Each row was made from one path, in order. Every step used is in the known rows, and no mark comes twice. Write each row's path.
Known rows
vapa > rulot > livovor > rakuf > kaze: [  -6,  239,  -74, -231,  286, -455,  -94,   -3, -116,  100,  -47,  384,
  -32,   97,  121, -234, -155,  245,  164,  430, -250]
vapa > rulot > livovor > rakuf: [ -12,  222, -130, -232,   89, -415,  -96,   61,    0,  265,  -40,  338,
  -31,  -64,  100, -293, -241,  451,   29,  318, -107]
vapa > kaze > rabib > rakuf > rulot: [ 144,  416, -257, -130,  468,   99,  112,  178,   94, -185, -276,  476,
 -248,  161,  263, -125,  -72,  514,  244,  212,  -64]
sodis > rakuf > rulot > livovor: [ 119,  311, -341, -304,  583,  -76,  -20,  167, -322,   -8, -236,  381,
 -187,  105,  -49, -568, -140,  367,  134, -135,  116]
rabib > rakuf > kaze: [ 164,  186, -135, -164,  465,  -76, -216,  -22, -208,  -80, -195,  204,
 -161,   82,  115, -167,  197,   51,   79,  326,   14]
vapa > rulot: [ -44,  214,  -10, -123,  152,  -58,  232,  -36,   12,  237,  161,  171,
  -32, -234,  196, -158, -103,  211,  185,  353,  -24]
rulot > sodis > rakuf > vapa > kaze > rabib: [ -82,  443, -432,  123,  441,    2,   16,  536,  -21,  -16,   84,  586,
  -18,  120,   66, -245,  -67,  521,  246,  185, -142]
rulot > sodis > rakuf > kaze: [  13,  174, -257, -102,  585, -155, -216,  121, -306,   44,  -59,  292,
  -87,  135,  -79, -267,   42,   88,   98,   78,  -78]
rulot > vapa: [  82,  195,  -50,  -48,   29,  111,    1, -176, -246,  -76,   49,  271,
 -213, -149,  129, -231,  105,  270,  141,  220,   42]
gafa > rakuf: [ -50,  301, -179, -216,  112,  -77,    1,   65, -125,  -18, -146,  121,
   75,    0,  -43, -130,  -13,   10,  -43,   90,  -23]
vapa > rulot > sodis > rakuf: [  45,  182, -138,  -89,  461, -217,   45,  221, -131,  405,    8,  333,
  -35, -186,   20, -323, -188,  428,  110,  140,  -28]
rulot > vapa > kaze: [ -35,  314,  -75,  139,   38,   -2,  136,  -93, -146, -450,   62,  413,
 -251,  -58,  103,  -70,  109,  380,  269,  398, -123]
rulot > vapa > kaze > rabib > rakuf: [ 209,  451, -175,  175,  164,   41,  -76,   81,  -46, -340, -189,  592,
 -307,   39,  281,  -33,   47,  583,  139,  260, -150]
livovor > rakuf: [ -67,   79, -206, -263,  112, -191, -219,   -2, -102,  165,  -41,   61,
  -79,  -15,  130,  -74,  -69,  265, -113,  302,   54]
rakuf > rulot > sodis: [  23,   81, -156, -327,  303,   75,   19,  -31,  -34,  286,  -77,  272,
 -104,   26,  -46, -511,  -18,  341,  300,   57,   51]
rabib > rakuf > vapa: [ 201,  190, -192, -166,  402,  109, -107,  232, -147,  157,  -82,  238,
 -107, -128,  152, -441,  211,  332,   97,  407,  250]
kaze > rabib > rakuf > livovor: [ 234,  276, -399,  -92,  261,   88, -116,  106,  -42,   68, -326,  322,
  -44,  200,  148, -323,   15,  293,  202,   -9, -113]
vapa > kaze > rabib > rakuf > rulot > livovor: [ 174,  505, -350, -119,  370,  -53,  -64,  205,  115, -255, -348,  661,
 -227,  253,  103, -353, -120,  588,  263,   47, -144]
rabib > rakuf > rulot > livovor: [ 287,  247, -247, -358,  447,  -59, -189,   63, -128,   41, -390,  422,
 -226,   74,  -20, -645,   11,  463,  162,   18,  124]
sodis > rakuf: [ -14,  223, -296, -126,  458,  -45,  -80,  139, -299,   35,  -23,  124,
 -123,  -66,   43, -151,  -62,  166,  -99,   55,  126]
kaze > rabib: [-114,  341, -281, -106,   18,  153,  -90,   -8,   91,  143,   82,  150,
  -21,   27,  210,  -42,  -55,  123,   35,   27,  -73]
vapa > kaze > rabib > rakuf: [  27,  417, -305,   45,  210,  -26, -125,  199,  151, -223, -143,  403,
 -154,   92,  198,   66,  -25,  408,   38,  248, -129]
gafa > rakuf > vapa: [   1,  331, -170, -210,  237,   24,  137,  260, -183,   49,  -21,  218,
  125,  -57,   37, -327,   96,   83,  110,  284,   70]

Which path is each row?
[  14,  337, -108, -101,  160,  -59,  187,  185,  -20,  215,  187,  446,
   29, -168,  101, -591,  -29,  359,  361,  404,  -22]
rakuf > vapa > rulot > livovor
[-166,  474, -296,   90,  129,  162,  196,  279,  133, -181,  230,  401,
  -13,   70,  241,  -73,   26,  291,  336,  420, -120]
rakuf > vapa > kaze > rabib
[ 192,  208,    3, -219,  270,  230,  235, -181, -313,  -35,  -84,  329,
 -308,  -77,  194, -414,   45,  376,  362,  168,   95]
rakuf > rulot > vapa
[ 109,  279, -209,   19,  406,  -24,   49,  327,  -34, -234,  -58,  412,
 -134,  -42,  111, -276,  188,  457,  235,  602,  101]
rabib > rakuf > vapa > kaze
[-130,  303, -318,  -71,  138, -328, -112,  314,  -33, -210,   13,  489,
  -50,  124,   -4, -343,    3,  530,  207,  523,  -77]
rulot > livovor > rakuf > vapa > kaze
[ 440,  347, -110, -196,  397,  297,   30,  -16, -203,   88, -339,  491,
 -365,    5,  368, -384,   -2,  586,  197,   27,   52]
kaze > rabib > rakuf > rulot > vapa
[ -49,  325, -117, -222,  312, -130,   22,   -7, -232, -188, -154,  174,
   80,  161,   -6,  -60,   83, -192,   90,  199, -157]
gafa > rakuf > kaze
[  70,  300, -131, -401,  352,   14,  243,   48, -173,   21, -271,  202,
   -9,   65,   10, -304,  -63,  127,  168,   70,   40]
gafa > rakuf > rulot
[ -55,  203, -241, -260,  209, -360, -376,  -33, -182,  -70, -128,  287,
  -75,  250,  -32, -239,  -11,  135,   27,  243, -154]
rulot > livovor > rakuf > kaze
[  45,  -12, -176, -430,  312, -150, -125,   36,  -61,  414, -205,  260,
 -129,   74,   17, -423, -115,  518,  122,  163,   40]
livovor > rakuf > rulot > sodis
[ 150,  515, -223,   37,  568,  143,  326,  183, -313, -390, -163,  626,
 -368,  112,  314, -131, -150,  583,  318,   75, -111]
sodis > rakuf > rulot > vapa > kaze > rabib
[ 238,  333,    5, -296,  298,   91,  305,  -57, -374, -122, -312,  379,
 -166,   -7,  107, -387,    4,  297,  244,   66,    9]
gafa > rakuf > rulot > vapa
[ 139,  319, -283, -129,  200,  102, -262,  103,   60,  172, -171,  230,
 -125,    0,  238, -110,  -15,  289,  -95,   45,   24]
kaze > rabib > rakuf
[  76,  390, -230, -408,  262, -111,   63,   74, -167,  -73, -342,  402,
   -1,  168, -147, -543, -113,  211,  180, -115,  -43]
gafa > rakuf > rulot > livovor
[ -82,  285, -244, -219,  208, -100, -234,    1,  -62,   86,  -29,  182,
  -34,  232,  312,  118,  -69,   74,   -8,  234, -213]
livovor > rakuf > kaze > rabib
[  91,  390, -213,  -77,  536, -162,  174,  410, -243,  183,   87,  484,
  -24, -163,   86, -586, -124,  442,  229,  272,   53]
sodis > rakuf > vapa > rulot > livovor
[ 291,  410, -281,  209,  200,   55,   79,   84, -138, -442, -343,  679,
 -239,  226,  198, -221,   75,  581,  428,  201, -266]
rulot > vapa > kaze > rabib > rakuf > livovor
[-104,  372, -229,  -99,  200,  123,  -65,  -73,  -16,  -38,   87,  195,
  -25,  174,  247,   18,   31, -101,  173,  132, -219]
rakuf > kaze > rabib
[ 242,  499, -217,  -88,  288,  -15,  -16,  348,   81,  340,  -67,  609,
  -23,  -92,  280, -556,  -83,  561,  231,  260,  -54]
kaze > rabib > rakuf > vapa > rulot > livovor
[-212,  450, -299,   75,   15,   56,   40,   73,  182, -251,  113,  326,
  -58,  105,  176,  135,  -73,  231,  169,  228, -221]
vapa > kaze > rabib
[ 156,  332, -283, -126,  414,   22,  -48,  215,  177,   18, -307,  598,
 -187,  198,   88, -294,  -77,  657,  300,  114, -149]
vapa > kaze > rabib > rakuf > rulot > sodis
[ -70,  354, -337, -206,  128, -238, -407,   17,  -44,   21, -104,  374,
  -24,  332,  154, -126, -121,  170,   20,   70, -305]
rulot > livovor > rakuf > kaze > rabib
